Known rows, with every step that occurs
sigeze, gisena, tusug: [-0.42  0.71 -0.95  1.69  2.66  1.11 -5.80  0.17  2.90  0.40 -0.56 -0.82
 -0.56  0.85 -0.89 -1.24 -0.44  1.92 -0.81 -3.04]
forob, sigeze, gisena, zavu: [ 0.45 -0.17 -0.79 -2.77  2.42  0.86 -4.94 -0.31 -0.86 -1.35  1.82  5.56
  1.32  0.60 -1.17 -2.32  4.30  0.72  1.24 -0.48]
tusug, forob: [-0.32 -0.51 -1.97  0.66  0.05  0.77  1.20 -3.22 -2.21 -2.44  0.19 -0.69
 -0.42 -0.84 -4.65 -1.05 -5.51  4.09  0.95 -2.03]
guza, tusug: [-2.70  0.36 -1.80  1.79 -0.25  3.03 -1.99  1.31 -1.79 -1.56 -0.67 -2.52
 -3.07 -0.92 -2.35  0.18 -1.57  0.73 -0.21 -2.31]
guza, tusug, gisena, sigeze, forob, pegu: [-2.35 -3.73 -0.08  1.61  1.95  1.54 -2.58  2.69 -5.17  3.35 -1.48 -2.87
  0.81 -0.06 -1.79  3.12 -8.18 -0.46 -0.95 -1.74]
sigeze, gisena, zavu, guza, tusug: [-0.74  0.83  0.03  0.31  2.03  0.91 -7.24  2.01  3.29 -0.84 -3.12  2.82
 -0.50 -3.37  0.24  0.04  0.06 -1.08 -3.05 -0.74]
pegu, forob, sigeze, gisena, zavu, guza: [ 3.14 -1.50 -0.47 -0.77  1.20 -0.85 -4.15  2.48 -2.50 -1.00 -1.83  6.62
  2.53 -1.57  0.44 -0.14  3.19 -0.75 -0.27  0.65]
guza, tusug, gisena, zavu, forob, sigeze: [ 1.14 -0.49 -0.77 -1.70  3.47 -2.02 -2.48  1.54 -1.07 -3.48  0.30  7.54
 -0.75  0.57  1.07  1.27  4.00  0.81 -0.21 -0.69]
guza, tusug, forob, sigeze: [-2.16 -2.97 -0.92  1.52 -0.71  0.20  1.77 -0.89 -4.24 -4.04  1.22 -0.27
 -1.90 -1.45 -0.79 -0.87 -4.05  3.20  2.01 -0.12]
guza, zavu, forob, pegu: [-0.33  3.37 -0.27 -2.01  0.28  1.82  0.54  2.42 -4.23 -0.34 -0.11  0.04
  2.90  1.63 -2.86  1.09  1.99 -2.65 -1.04 -3.94]
gisena, tusug, forob, pegu: [ 0.44 -2.88 -0.96  2.18  2.20 -0.53  2.19  0.22 -2.88  1.53 -0.67 -2.79
  1.67 -0.97 -3.05  0.64 -5.43  2.04  2.46 -4.80]
zavu, gisena: [-0.28  1.77 -3.28  0.52 -0.28  2.85 -0.53  0.71 -2.03 -2.17 -0.93 -2.14
 -1.97 -1.16 -4.01 -0.70 -0.91  0.99  0.35 -2.53]
guza, zavu, forob, sigeze: [-1.15  2.82 -0.18 -2.55 -1.39  1.20 -0.04  0.72 -3.89 -4.20  2.03  2.43
 -1.15  1.62 -1.69 -0.78  4.40  0.11 -1.12  0.18]
pegu, forob, sigeze, gisena, zavu: [ 2.58 -2.35 -1.34 -0.60  2.30  0.02 -4.13  1.71 -3.54 -1.22  0.78  5.31
  3.14  1.37 -0.21 -1.64  3.12  0.03  1.80 -1.02]
zavu, guza: [-0.55  2.37 -1.42 -0.58 -1.26  2.03 -1.03 -0.02 -1.23 -0.69 -2.43  0.27
 -2.38 -2.97 -4.07  1.13 -0.38  0.72 -1.75 -0.70]
forob, sigeze, gisena: [-0.75  1.14 -0.78 -1.78  0.59  1.27 -3.26 -0.69 -1.91 -1.48  1.68  3.19
  1.08  1.53 -0.68 -1.82  2.69  1.35  0.96 -0.61]
sigeze, gisena, zavu, forob: [ 1.08  2.82 -1.80 -2.73  3.60  0.12 -5.82  0.01  3.05 -1.82 -0.06  6.01
  2.60  2.48 -1.53 -2.26  3.39  0.24 -1.11 -2.53]
guza, zavu: [-1.52  2.49 -0.49 -0.15 -1.10  3.59 -2.32 -0.38 -2.70 -1.93  0.43 -2.14
 -2.00 -0.74 -4.35 -0.16 -0.48  0.53 -1.97 -1.69]
tusug, gisena, sigeze: [ 1.33  0.71 -2.41 -0.40  2.15  0.52 -4.47 -0.76 -0.35 -0.35  0.75 -0.17
 -2.82  1.39 -3.03  1.74 -2.42  2.09 -1.37  0.18]
gisena, zavu, forob, sigeze: [ 0.53  0.54 -2.03 -3.66  1.39 -0.09 -0.64  0.58 -2.50 -3.08  1.87  6.23
 -0.58  1.39 -2.61 -1.65  6.13  0.37  1.54 -0.50]
gisena, zavu, guza, tusug, forob: [-0.57 -2.09 -0.59  1.67  0.77 -0.30 -1.64 -0.15  0.39 -2.85 -2.88  1.09
 -2.16 -5.56 -2.28  0.44 -5.17  1.68 -1.38 -0.44]
pegu, forob, sigeze, gisena: [ 1.70 -1.11 -1.30  0.40  0.46  0.57 -2.41  1.38 -4.58 -1.33  0.64  2.82
  2.90  2.25  0.38 -1.13  1.62  0.82  1.56 -1.12]
guza, tusug, forob: [-2.06 -1.66 -1.52  2.73  0.03  1.01  0.17 -1.23 -1.66 -3.07 -0.55 -2.41
 -1.76 -1.72 -2.30 -0.52 -6.83  3.25  0.47 -2.09]
pegu, forob, sigeze: [ 1.18 -2.06 -2.26  0.61 -1.09  1.34  1.21  1.71 -7.58 -1.67  0.70  1.11
 -0.22  0.94 -2.11 -0.06  1.41  0.96  2.49 -0.95]

Rows
[ 1.34  0.87 -1.42 -0.44  4.30 -1.15 -3.98  1.23  1.45 -2.60 -1.47  5.51
 -0.53  0.26 -0.43  1.72  1.28  0.87 -1.84 -2.60]
guza, tusug, gisena, zavu, forob
[-0.58 -0.67 -0.33  0.50  1.87  0.15 -4.24  0.60  0.36 -0.32  1.13  1.35
 -0.61  1.11  0.62 -1.60  2.35  1.91  0.80 -1.09]
forob, sigeze, gisena, tusug
[-0.16 -0.87 -0.61  4.00  0.31  0.46 -0.42 -0.22 -0.17 -3.74 -0.96 -4.97
 -2.78 -3.12 -2.32 -1.06 -6.59  3.01 -1.55 -2.13]
guza, zavu, gisena, tusug, forob
[ 1.49 -1.32  0.48 -2.00  1.71 -2.12 -2.69 -2.18  0.30 -2.59 -0.55  6.91
  2.08 -3.15 -0.50 -1.60 -0.94  2.34 -0.26  1.36]
tusug, forob, sigeze, gisena, zavu, guza
[ 0.51  0.98 -1.43 -1.51  0.71  1.42 -2.71  0.32 -0.16 -0.55 -2.27  2.78
 -2.19 -3.76 -4.66  0.61  1.17  0.06 -1.58 -0.58]
gisena, zavu, guza
[-0.20  2.80 -1.20 -3.07  1.08 -0.34 -2.50 -0.10 -0.62 -2.73  1.56  5.71
  2.26  3.64  0.43 -2.10  4.79  0.93  0.31 -0.70]
zavu, forob, sigeze, gisena
[ 2.71  1.06 -0.61 -1.58  2.81 -0.73 -3.68 -0.72  0.74 -0.41 -3.20  5.79
 -0.93 -3.82 -3.30  2.92  0.50  1.42 -2.75 -0.87]
tusug, gisena, zavu, guza
[-0.11 -0.84 -0.45 -0.83  0.89 -0.78 -1.09 -3.26 -1.80 -2.93  1.76  3.31
  2.50  0.64 -0.65 -2.50 -2.43  3.92  1.59 -0.34]
tusug, forob, sigeze, gisena
[-0.25 -2.26  0.11  2.83 -0.45 -0.42  1.09  0.18 -2.73 -4.65  0.83 -2.96
 -3.05 -2.83 -0.79 -1.38 -3.82  2.95  0.14 -0.04]
guza, zavu, gisena, tusug, forob, sigeze
[ 0.82 -2.02 -0.08  2.00  3.73 -1.25 -1.54 -0.09  0.04  1.89 -0.84 -0.86
  4.67  0.27 -0.50 -0.39 -5.15  1.77  1.44 -4.97]
sigeze, gisena, tusug, forob, pegu
[ 1.57 -2.79 -0.88  2.66  1.67 -0.44 -3.40  2.73 -2.44 -0.33  0.05  1.19
  1.16  1.78  1.67 -0.91  1.35  1.39  1.36 -1.59]
pegu, forob, sigeze, gisena, tusug
[-2.91 -1.31 -0.42  0.73 -1.32  4.21 -1.19  3.59 -6.66  1.58 -0.62 -6.79
  0.38 -1.01 -4.32  0.11 -7.07 -2.53 -1.55 -1.14]
guza, zavu, gisena, sigeze, forob, pegu
[-2.01 -2.80  0.74  1.35  0.92  0.66 -2.55  3.43 -4.06  3.65 -4.00 -1.74
  0.19 -2.90 -1.00  4.57 -8.24 -1.26 -3.05 -0.22]
zavu, guza, tusug, gisena, sigeze, forob, pegu
[-3.82 -1.85 -1.79  0.29 -1.04  3.74 -2.71 -0.34 -3.58  0.84  0.32 -4.01
 -2.79  0.51 -5.70 -1.45 -6.70  1.73 -0.92  0.67]
gisena, sigeze, forob
[-0.15 -2.24 -1.47  3.01  1.39 -0.26  0.04 -1.94  0.04 -1.44 -0.30 -2.44
 -2.18 -1.22 -3.36 -1.00 -5.76  4.64  0.79 -2.62]
gisena, tusug, forob
[ 1.41 -2.64  0.02  1.30  1.08 -0.53 -5.03  4.53 -2.00 -1.75 -2.52  4.80
  1.12 -2.46  2.90  0.37  1.81 -1.56 -0.74  0.60]
pegu, forob, sigeze, gisena, zavu, guza, tusug
[-0.39  0.92 -4.10  0.52 -0.17  2.64 -2.94  1.71 -0.96 -1.77  0.56 -4.38
 -4.23  0.23 -3.58 -0.99 -2.32  0.08 -0.23  0.12]
zavu, gisena, sigeze
[-0.90  1.89 -2.21  0.87 -1.18  3.35 -3.91  2.08 -1.35 -2.81  0.89 -5.69
 -4.63 -0.45 -3.28 -0.72 -2.67 -0.91 -2.52  0.91]
guza, zavu, gisena, sigeze
[ 1.97  0.12 -0.98 -1.11  5.16 -1.44 -1.75  3.34 -1.48  0.27 -1.83  5.12
  3.25  0.58 -0.12  3.40  1.71 -1.83 -0.15 -4.86]
guza, tusug, gisena, zavu, forob, pegu
[-3.00 -1.66 -0.58 -0.41 -0.33  3.65  1.61  0.69 -7.61  3.51 -1.48 -1.97
  3.29 -0.57 -5.68  0.51 -4.78 -0.09  1.22 -4.16]
sigeze, forob, pegu
[ 0.12 -1.28 -0.57  2.72  2.88 -0.99 -3.61 -2.18  3.00 -1.12 -0.40 -0.62
  0.92  0.03 -0.90 -2.06 -5.56  4.43 -0.18 -2.70]
sigeze, gisena, tusug, forob
[-0.08  1.02 -0.62 -0.81  2.35 -1.38 -3.56  1.30  1.74 -1.82  0.99  3.93
  0.48  3.26  1.80 -1.97  4.45  1.47  0.13 -1.21]
zavu, forob, sigeze, gisena, tusug
[ 0.40 -1.83 -2.46  3.73  1.17 -0.28  0.60 -0.55  0.20 -2.66 -1.34 -3.72
 -2.58 -2.45 -2.58 -1.28 -6.42  3.96  0.81 -2.84]
zavu, gisena, tusug, forob
[-1.32 -2.40 -1.02  1.93  0.79  0.78  2.37  0.91 -4.68 -0.09 -0.91 -2.77
  2.10 -1.44 -2.01  1.09 -6.29  0.55  2.13 -4.24]
guza, tusug, forob, pegu
[-0.73 -3.41 -0.03  0.35  0.13 -1.21  0.00  0.16 -2.07 -3.67 -1.19  3.19
 -2.32 -5.27 -0.71  0.06 -2.38  1.60  0.14  1.50]
gisena, zavu, guza, tusug, forob, sigeze
[-0.42 -3.57 -0.86  1.75  0.56 -1.14  1.59 -1.62 -2.51 -2.28  1.44 -0.39
 -2.41 -1.08 -1.77 -1.24 -2.98  4.61  2.49 -0.71]
gisena, tusug, forob, sigeze
[ 0.65 -1.92  0.78  0.66  3.07 -1.36 -3.04  1.63  0.44  0.53 -3.36  2.74
  4.74 -3.89  0.63  1.03 -4.61 -1.15 -0.65 -2.74]
sigeze, gisena, zavu, guza, tusug, forob, pegu
[-0.66  3.77  0.75 -2.78  0.01  0.49 -3.62  0.37 -0.90 -3.79  1.87  4.35
  1.93  2.87  0.75 -1.94  4.66 -0.13 -2.00  0.03]
guza, zavu, forob, sigeze, gisena
[-0.68 -2.47 -0.59 -0.44  2.06  1.37 -1.71  0.66 -5.68  4.10 -0.82 -1.25
  2.20  0.86 -4.12  2.53 -6.90  0.41 -0.44 -1.76]
tusug, gisena, sigeze, forob, pegu
[-3.52 -0.60 -0.90  1.40 -2.11  4.46 -3.25  1.41 -3.80 -1.39 -0.28 -6.51
 -3.51 -1.29 -4.65 -1.61 -7.50  0.13 -3.26  1.14]
guza, zavu, gisena, sigeze, forob
